What can hang from each mark
J325: J420 J907
J540: J837 J907
J420: J325 J378 J650
J907: J420 J837
J837: J378 J907
J378: J420
J650: J325 J540

Every row comes from one small tree of marks. Brackets hold a mark, then the marks that hang from it, in the order of their numbers. Every link used is in the known rows. Which tree was each row made from?
Known rows
[J378 [J420 [J650 J325 J540]]]: [-0.018 -0.393 -1.137  0.413 -0.317  0.034 -0.843 -1.202 -1.348  0.079
  4.070  3.993 -1.865 -0.872 -2.109 -0.568  0.218  0.358  0.544  0.299
  0.052 -2.415  3.512 -1.817  0.385]
[J420 J378 [J650 J325]]: [-1.820  3.122 -0.358  4.792  1.864 -0.319 -1.257  1.142 -1.367 -0.072
  2.848  0.015 -0.699 -3.667 -0.936 -2.363  2.591 -0.697  1.182 -3.258
  0.966 -1.831 -0.324  5.278 -1.146]
[J907 [J420 J378 J650] J837]: [-3.007  2.764  2.849  0.523  4.621  0.754  3.243  3.040  0.628 -0.430
 -1.223 -1.299 -0.490 -0.239 -1.122  0.635  1.091 -1.306 -3.332 -3.512
 -0.966  0.321 -1.504  2.799 -1.642]
[J837 J378 [J907 [J420 J325 J650]]]: [ 1.822 -1.020  0.576  6.284 -1.268  1.746 -1.059  1.271  5.071  1.916
 -3.054 -1.323  5.855  3.121 -1.305  0.841 -0.790 -0.950 -0.324  2.813
  4.230  1.540 -2.100 -1.198 -0.316]
[J420 J325 J378 [J650 [J540 J907]]]: [ 2.030  6.140 -3.851  3.478  4.026  0.347 -0.846  1.589 -2.852 -1.178
  3.372 -3.098 -3.124 -0.987  0.338 -0.902  2.491 -0.238  1.194 -3.521
  1.494 -2.719 -2.471  2.216 -1.448]
[J837 [J378 J420]]: [ 0.848 -3.456  0.754  1.124 -4.203 -0.945 -1.829 -1.479  2.786  0.485
 -1.740  2.743  3.880  1.996  0.000  1.883 -1.258 -0.472  0.298  5.795
  3.366  0.593  1.691 -1.537  2.956]
[J378 [J420 J325]]: [ 1.904 -0.952 -2.593 -1.025 -2.007  0.611  0.625 -0.178 -0.229  2.132
  1.155  2.535  0.180  2.269  0.843  1.219 -2.639 -0.760  1.424  2.222
 -0.595 -2.237  1.894 -4.728  3.108]
[J650 J325 [J540 [J907 J420 J837]]]: [-1.727 -2.722  1.014 -5.329  1.041 -1.726 -0.954  0.915 -4.453 -3.508
  1.080  0.456 -1.189 -1.128 -2.238 -2.732  0.413  1.285 -0.328 -1.658
 -2.110 -0.439 -1.058  3.594 -3.400]
[J420 J325]: [ 1.886 -1.393 -1.094 -1.995 -1.669  0.170 -0.450  1.169 -0.368  1.558
 -1.162  1.442  1.389  0.553  3.103 -0.141 -0.458 -0.981  1.575  0.654
 -1.280 -1.138 -2.280 -0.921  1.956]
[J837 [J907 J420]]: [-0.445 -2.879  1.545  1.599 -2.471  1.506  0.212  0.761  3.795  1.655
 -1.324  0.228  4.161  1.120 -1.166  1.134 -1.749  0.513  0.685  2.707
  0.542  1.919 -1.466 -1.880 -0.229]
[J325 [J420 [J650 [J540 J907]]]]: [ 0.857 -0.535  0.872 -3.290 -1.632 -0.794  0.096 -0.938  1.149 -1.322
  0.922  1.072 -1.869 -2.003  1.428 -0.687  2.453 -0.101 -0.871  1.586
 -0.020  0.486  2.874 -1.799  0.739]
[J420 J325 J378]: [ 0.653  2.230 -3.195  1.396  0.091  0.179  0.250  1.734 -0.516  0.822
  0.783 -0.956  1.838  0.105  2.025  0.225 -0.054 -1.507  1.961 -0.698
  0.355 -1.244 -2.017  2.027  0.722]
[J325 J907]: [ 0.063 -1.489  2.323 -3.545 -3.079 -0.088  0.497 -2.644 -0.097  1.774
 -3.013 -1.237  0.811 -0.013  2.836  1.075 -0.684  0.371 -0.407  1.382
  0.253  2.289  1.034 -0.950  2.507]
[J420 [J325 J907] J378 [J650 J540]]: [ 1.282  6.721 -3.427  3.205  3.868  1.244  0.667 -0.063 -2.572  0.437
  2.341 -3.152 -2.194 -0.865  0.670 -0.444  2.702 -1.004 -0.457 -4.435
  1.758 -1.200 -0.392  2.416 -1.317]
[J420 J378 [J650 J540]]: [-1.289  3.514 -0.678  3.401  2.040 -0.329 -1.471 -0.245 -0.538 -1.900
  3.985  0.962 -1.657 -3.614 -1.327 -0.076  4.003  0.368  0.124 -1.737
  2.066 -0.795 -0.411  3.989 -1.505]
[J907 [J420 J325] [J837 J378]]: [-0.419 -1.333  2.285 -2.290  1.712  0.502  2.487  3.208  1.442  0.340
 -5.154 -0.311  3.526  3.396  0.422  0.928 -0.810 -2.362 -3.335 -0.224
 -0.614  0.935 -2.564  0.886 -0.152]
[J378 J420]: [ 0.302 -2.356 -0.338 -1.370 -3.093 -0.102  0.057 -1.270  0.795  1.289
  1.207  3.368  0.224  1.004  0.019  1.759 -2.281  0.185  1.141  3.559
 -0.042 -1.060  2.944 -3.993  3.090]
[J378 [J420 J650]]: [ 0.770  0.049 -0.331  1.053 -1.031  0.628 -0.246 -1.116  0.511  1.526
  2.198  2.749 -1.738  0.132 -0.376  1.125 -0.765  0.160  0.555  1.644
  0.463 -1.982  2.761 -3.943  2.800]
[J378 [J420 J325 J650]]: [ 2.353  1.334 -2.427  1.364  0.097  1.340  0.335  0.019 -0.423  2.442
  2.104  1.894 -1.722  1.491  0.492  0.615 -1.166 -0.826  0.996  0.339
 -0.086 -3.180  1.759 -4.670  2.603]
[J540 J837 J907]: [ 0.696 -2.675  0.829 -4.381 -1.503 -2.822 -1.850 -0.680 -1.360 -3.443
 -2.044 -3.072 -4.349  0.599  2.018  0.543 -3.317  3.794  3.403  2.310
 -3.614  0.682 -2.915 -2.163  1.366]
[J378 [J420 [J650 [J325 J907]]]]: [ 0.273  0.301 -0.459  0.794 -0.633  0.533  0.167 -1.512 -1.051  1.957
  1.944  1.553 -1.764  0.139 -0.779 -0.391 -1.000 -0.079  0.421 -0.058
  0.141 -1.831  3.720 -2.747  1.989]
[J325 [J907 J837]]: [-0.832 -1.122  3.544 -4.232 -0.988 -0.289  1.838 -1.581 -0.348  1.207
 -4.334 -1.641  0.111 -0.126  3.140  1.565 -1.782  0.051 -2.445 -0.075
 -0.780  2.197 -0.563 -0.142  1.807]

Which tree is each row?
[-0.308 -1.317  1.278  2.754 -0.695  1.759 -0.283  0.624  3.220  0.931
  0.239  0.464  2.332  0.203 -2.149  0.691 -0.079  0.785 -0.052  1.124
  1.002  1.317 -1.327 -1.520 -1.290] -> [J837 [J907 [J420 [J650 J540]]]]
[ 0.732 -1.934  0.050  1.809 -1.702  1.982  0.499  1.526  3.230  2.210
 -1.489 -0.476  4.165  1.986 -0.485  0.804 -2.121 -0.183  0.927  1.693
  0.136  1.019 -2.076 -2.398 -0.314] -> [J837 [J907 [J420 J325]]]
[ 1.467 -3.536  0.000  5.963 -4.525  0.410 -2.149 -1.208  5.367  1.833
 -1.457  1.081  6.131  2.710 -1.554  2.691 -3.694  0.324  0.739  6.581
  4.974  1.163  0.081 -3.140  1.581] -> [J837 [J378 J420] J907]
[ 0.206 -0.386 -0.569  1.129 -0.728  0.285 -0.503 -0.611 -0.622  1.482
  2.847  3.010 -1.456 -0.255 -1.118 -0.569 -0.743 -0.152  0.940  0.398
 -0.039 -2.517  3.053 -2.479  1.736] -> [J378 [J420 [J650 J325]]]
[-3.510  0.441  2.777 -1.970  2.607  0.169  3.555  2.826  0.696 -0.671
 -2.137 -0.696  1.571  0.712 -0.737  1.270 -0.377 -1.300 -2.850 -1.581
 -1.538  1.226 -1.378  2.933 -1.201] -> [J907 [J420 J378] J837]
[-1.984  1.759  0.589 -1.715  3.760  0.947  4.062  3.925 -0.153  0.148
 -2.344 -1.694  1.535  1.903  0.143  0.855 -0.861 -2.190 -2.449 -2.916
 -2.032  0.185 -2.368  2.115 -1.207] -> [J907 [J420 J325 J378] J837]
[-0.097 -4.830  0.920  1.906 -3.273 -1.632 -2.567 -1.028  3.987 -1.660
 -2.682  1.049  2.425  0.849 -0.319  1.757 -2.903  2.337  1.942  4.506
 -0.395  2.472 -2.467 -0.698  0.060] -> [J540 [J837 J378 J907]]
[ 1.806  0.947 -3.341  0.276  0.815  0.528 -0.088 -0.671 -1.144  0.289
  3.269  2.672 -3.147  1.078 -0.708  0.679 -0.777  0.377  0.885 -0.055
 -1.181 -2.758  1.894 -4.286  1.060] -> [J378 [J420 J325 [J650 [J540 J837]]]]
[ 1.616  6.913 -2.663  4.173  3.250  1.601  1.117  0.557 -1.661  2.303
  0.395 -4.567 -1.483 -0.256  2.215 -0.318  1.320 -1.773  0.127 -4.184
  1.502 -1.260 -0.903  1.386  0.446] -> [J420 [J325 J907] J378 J650]
[ 0.821 -2.561  1.468 -3.147 -1.007 -2.412 -1.273  0.076  0.348 -3.699
 -3.993 -4.237 -1.597  3.460  0.130  0.786 -2.561  2.720  1.923  3.294
 -1.582  2.070 -1.643 -1.531  0.638] -> [J540 [J837 J378] [J907 J420]]
[-1.959 -5.017 -1.209 -2.631 -1.566 -2.726 -3.127 -1.576 -2.235 -3.934
  2.454  5.052  0.348 -1.470 -3.165 -2.070  0.333  1.808  1.432  1.123
 -1.985  0.139  1.291  3.341 -2.991] -> [J650 J325 [J540 [J837 [J378 J420]]]]
[ 1.984  1.255 -2.363  1.473  2.244  0.593 -1.482  0.674 -0.830 -0.621
  1.817  1.228 -2.759 -0.841  0.181 -0.841  1.496  0.756  0.943 -2.156
 -1.634 -1.727 -2.714 -0.921 -1.523] -> [J420 J325 [J650 [J540 [J837 J907]]]]
[ 2.854  2.069 -2.284 -0.588  2.778 -0.240 -1.722  0.715 -2.762 -1.624
  1.327 -0.842 -4.981 -0.414  1.072 -1.174  1.427  1.321  1.390 -2.332
 -1.847 -2.260 -2.790 -1.213 -0.779] -> [J420 J325 [J650 [J540 J837 J907]]]
[-0.247  1.234  3.066 -3.824 -0.073  0.059  3.897 -1.704  1.182  1.419
 -3.291 -2.406 -1.709 -0.767  3.498  0.434  0.261 -1.372 -4.544 -0.968
 -0.433  2.176  3.436 -2.020  1.668] -> [J325 [J420 J650] [J907 J837]]
[-2.057 -2.560  2.340 -3.350 -1.036 -0.846  0.332 -0.443 -2.432  0.802
 -2.211  0.209  1.004 -1.459  1.181 -2.032 -1.150 -0.491 -0.664 -1.710
 -1.805  0.649 -0.011  2.909 -0.138] -> [J650 [J325 [J907 J837]]]
[ 2.511  3.087  0.386  1.211  2.554  1.224  0.826  0.511 -0.819  2.525
 -3.061 -2.794 -1.340  0.761  3.204 -0.214  0.397 -1.626 -1.945 -3.085
  0.598 -0.898 -2.070 -0.548  1.344] -> [J420 [J325 [J907 [J837 J378]]] J650]
[ 0.271  3.799 -2.034  0.188  1.698  0.530  2.443  0.986 -1.537  1.589
 -1.586 -4.033  0.857  0.943  2.929  0.889 -1.432 -1.672 -0.495 -2.455
  0.058 -0.067 -1.796  2.071  0.555] -> [J420 [J325 [J907 J837]] J378]
[-1.891  2.248  0.526  0.668  2.137  0.846  0.975  1.175  0.316 -1.121
  1.860  0.369  0.020 -0.579 -2.513 -0.100  3.544 -0.490 -0.792 -1.630
  0.475  0.574  1.102  2.289 -1.670] -> [J907 [J420 J378 [J650 J540]]]
[-1.476 -1.389  0.085  1.781 -0.078 -0.285 -0.127  0.242  2.612 -1.252
 -0.374 -0.456 -0.274  0.289 -1.424  1.064 -1.986  2.209  1.804  0.796
 -2.562  1.767 -1.553 -0.794 -1.411] -> [J540 [J837 [J907 [J420 J378 J650]]]]
[-1.052 -4.282 -0.228 -2.263 -1.924 -1.619 -2.243 -1.690  0.657 -3.373
  1.686  3.710 -0.262 -1.680 -1.594  1.048 -0.175  3.065  1.273  2.432
 -1.847  1.574 -1.468  0.198 -2.130] -> [J650 [J540 [J837 J907]]]
[-2.471 -2.805  1.308 -4.944 -0.208 -1.304 -0.576 -1.503 -3.898 -1.639
  0.565  2.202  0.131 -2.443 -0.942 -2.121  0.769  0.620 -1.463 -2.063
 -1.482  0.782  0.577  4.298 -2.847] -> [J650 [J325 [J907 J837]] J540]
[-0.578  0.316  2.606  1.362  0.873 -0.325 -1.034 -0.266 -1.045  0.862
 -1.386 -0.009 -0.682 -1.976  0.687 -2.138  1.476 -0.591 -1.161 -2.306
  0.619 -0.401 -0.430  2.507 -0.048] -> [J420 [J650 [J325 [J907 [J837 J378]]]]]
[ 1.825  3.298 -0.641 -0.867  3.548  1.192  0.821 -0.074 -2.589  0.951
 -0.375 -1.168 -3.144 -0.518  1.952 -0.408  1.672 -0.711 -2.244 -4.181
 -0.532 -1.128 -1.796 -0.224 -0.623] -> [J420 [J325 [J907 J837]] [J650 J540]]
[ 0.480  1.486 -0.849  5.180  0.646  2.382  0.749  2.043  2.958  2.142
 -0.019 -2.049  2.905  1.175 -1.307  0.519 -0.893 -0.436  0.765 -0.284
  1.371  0.403 -2.026 -0.923 -1.173] -> [J837 [J907 [J420 J325 J378 J650]]]
[ 0.667  0.329  3.618 -1.677  1.799 -0.636  0.301  1.760 -0.269 -1.390
 -4.145 -4.715 -1.502  1.995  0.852  0.443 -1.050  0.483 -1.540  0.331
  0.608  0.483 -2.931 -0.471  0.722] -> [J540 [J907 [J420 J650] [J837 J378]]]
[-1.363 -0.620  1.566 -2.264  1.302  0.444  0.430  0.561  0.415 -1.422
  0.410  1.814 -1.199 -0.075 -1.996 -0.330  2.820  0.549 -0.684 -0.789
 -1.876  0.901  0.745  0.017 -1.317] -> [J907 [J420 [J650 [J540 J837]]]]
[ 1.672  0.112 -1.757 -1.938 -0.843  0.933  2.070 -0.853 -0.745  2.743
 -0.360  0.239 -0.434  2.931  1.443  1.767 -3.637 -0.803 -0.259  0.891
 -0.671 -1.355  2.037 -4.683  2.927] -> [J378 [J420 [J325 [J907 J837]]]]
[ 1.880 -1.915  0.160  7.566 -3.097  0.832 -2.128 -1.033  5.245  1.923
 -0.789  0.764  4.748  2.120 -1.715  2.238 -2.615  0.188  0.362  5.382
  5.420  0.541 -0.045 -2.963  1.391] -> [J837 [J378 [J420 J650]] J907]
[-0.481  1.608 -0.005  0.335 -1.085 -0.414  1.260 -0.168  2.286 -0.182
  1.201  0.336 -0.166 -2.234  1.499 -0.271  2.373 -1.551 -0.634  0.775
  0.764  0.501  3.231  0.221  1.053] -> [J325 [J420 J378 J650]]
[-0.663 -4.259 -0.395 -3.671 -0.996 -3.519 -3.842 -0.959 -3.667 -5.215
  1.057  0.971 -1.579 -1.182 -2.089 -2.571 -0.111  2.894  2.277  0.856
 -1.810  0.109 -1.091  3.452 -2.904] -> [J650 J325 [J540 [J837 J378] J907]]
[-2.000 -2.238 -0.243 -1.949 -2.575 -1.434  0.123  0.519 -0.439 -0.292
  1.086  1.945  2.262 -2.382  0.275 -2.876  0.704 -1.451  0.990  0.147
 -1.045  0.008  2.769  3.195 -0.315] -> [J650 [J325 [J420 J378]]]
[-2.280 -3.580 -0.417 -5.092 -0.907 -2.173 -1.638 -2.516 -3.866 -3.110
  1.329  2.244 -1.285 -2.181 -1.602 -2.327  0.413  2.168  0.810 -1.356
 -3.395  1.347  1.290  3.202 -3.026] -> [J650 [J325 J907] [J540 J837]]
[-2.693 -1.274 -0.158 -3.679 -0.112 -0.688 -0.093 -1.369 -3.544 -1.511
  1.720  1.043  1.242 -1.449 -2.492 -2.544  1.993  0.170 -0.470 -2.046
 -0.742  1.348  2.397  4.448 -3.288] -> [J650 [J325 [J907 [J420 J378]]] J540]
[-0.303  0.753  2.765 -2.685 -0.367  1.288  1.948 -1.556  0.074  1.999
 -2.863 -2.619 -0.120  1.056  1.178  0.429  0.871 -0.378 -1.637 -0.754
  0.076  2.334  2.159 -1.216  1.298] -> [J325 [J907 [J420 J650]]]
[ 2.971 -0.976 -1.379  7.886 -2.373  1.318 -1.809 -0.266  4.582  2.566
 -0.913 -0.132  4.712  3.059 -1.185  1.930 -2.901 -0.427  0.650  4.402
  5.163 -0.250 -0.675 -3.654  1.333] -> [J837 [J378 [J420 J325 J650]] J907]
[ 0.534  0.183  0.845 -0.979  1.187 -1.276 -2.507 -0.980 -1.444 -2.976
  1.649  0.415 -4.894 -2.222 -0.169 -0.481  2.031  2.594  0.810 -0.491
 -1.064 -0.622 -1.499 -0.078 -0.871] -> [J420 [J650 [J540 J837 J907]]]
[-1.168  3.762 -1.162  3.355  2.887 -0.989 -2.181  0.463 -3.431 -2.552
  4.366 -1.289 -2.902 -3.705 -2.026 -2.488  3.103  0.705  1.236 -3.318
  1.397 -1.894 -0.645  5.317 -2.737] -> [J420 J378 [J650 J325 [J540 J907]]]
[-0.634  1.223  0.279 -3.133 -2.977 -0.325  3.265 -2.542  1.419  1.133
 -1.724 -3.128  1.358 -0.207  2.929  0.883  0.111 -1.395 -1.552  1.529
  1.024  3.197  5.264 -0.519  1.886] -> [J325 [J420 J378] J907]
[-0.761  1.442 -0.517 -0.476 -0.649 -0.624  0.924 -0.650  1.548 -1.382
  2.446  1.345 -0.516 -2.807  0.461 -0.337  3.384 -0.986 -0.964  0.706
  0.983  0.583  3.543  0.915 -0.186] -> [J325 [J420 J378 [J650 J540]]]
[-0.124  3.747 -1.026  1.788  2.870  1.807  1.888  2.775  0.119  1.080
  0.254 -1.653  0.430  1.244 -0.558 -0.641  2.237 -1.937 -0.085 -2.802
 -0.230 -0.640 -0.132  0.907 -0.427] -> [J907 [J420 J325 J378 J650]]
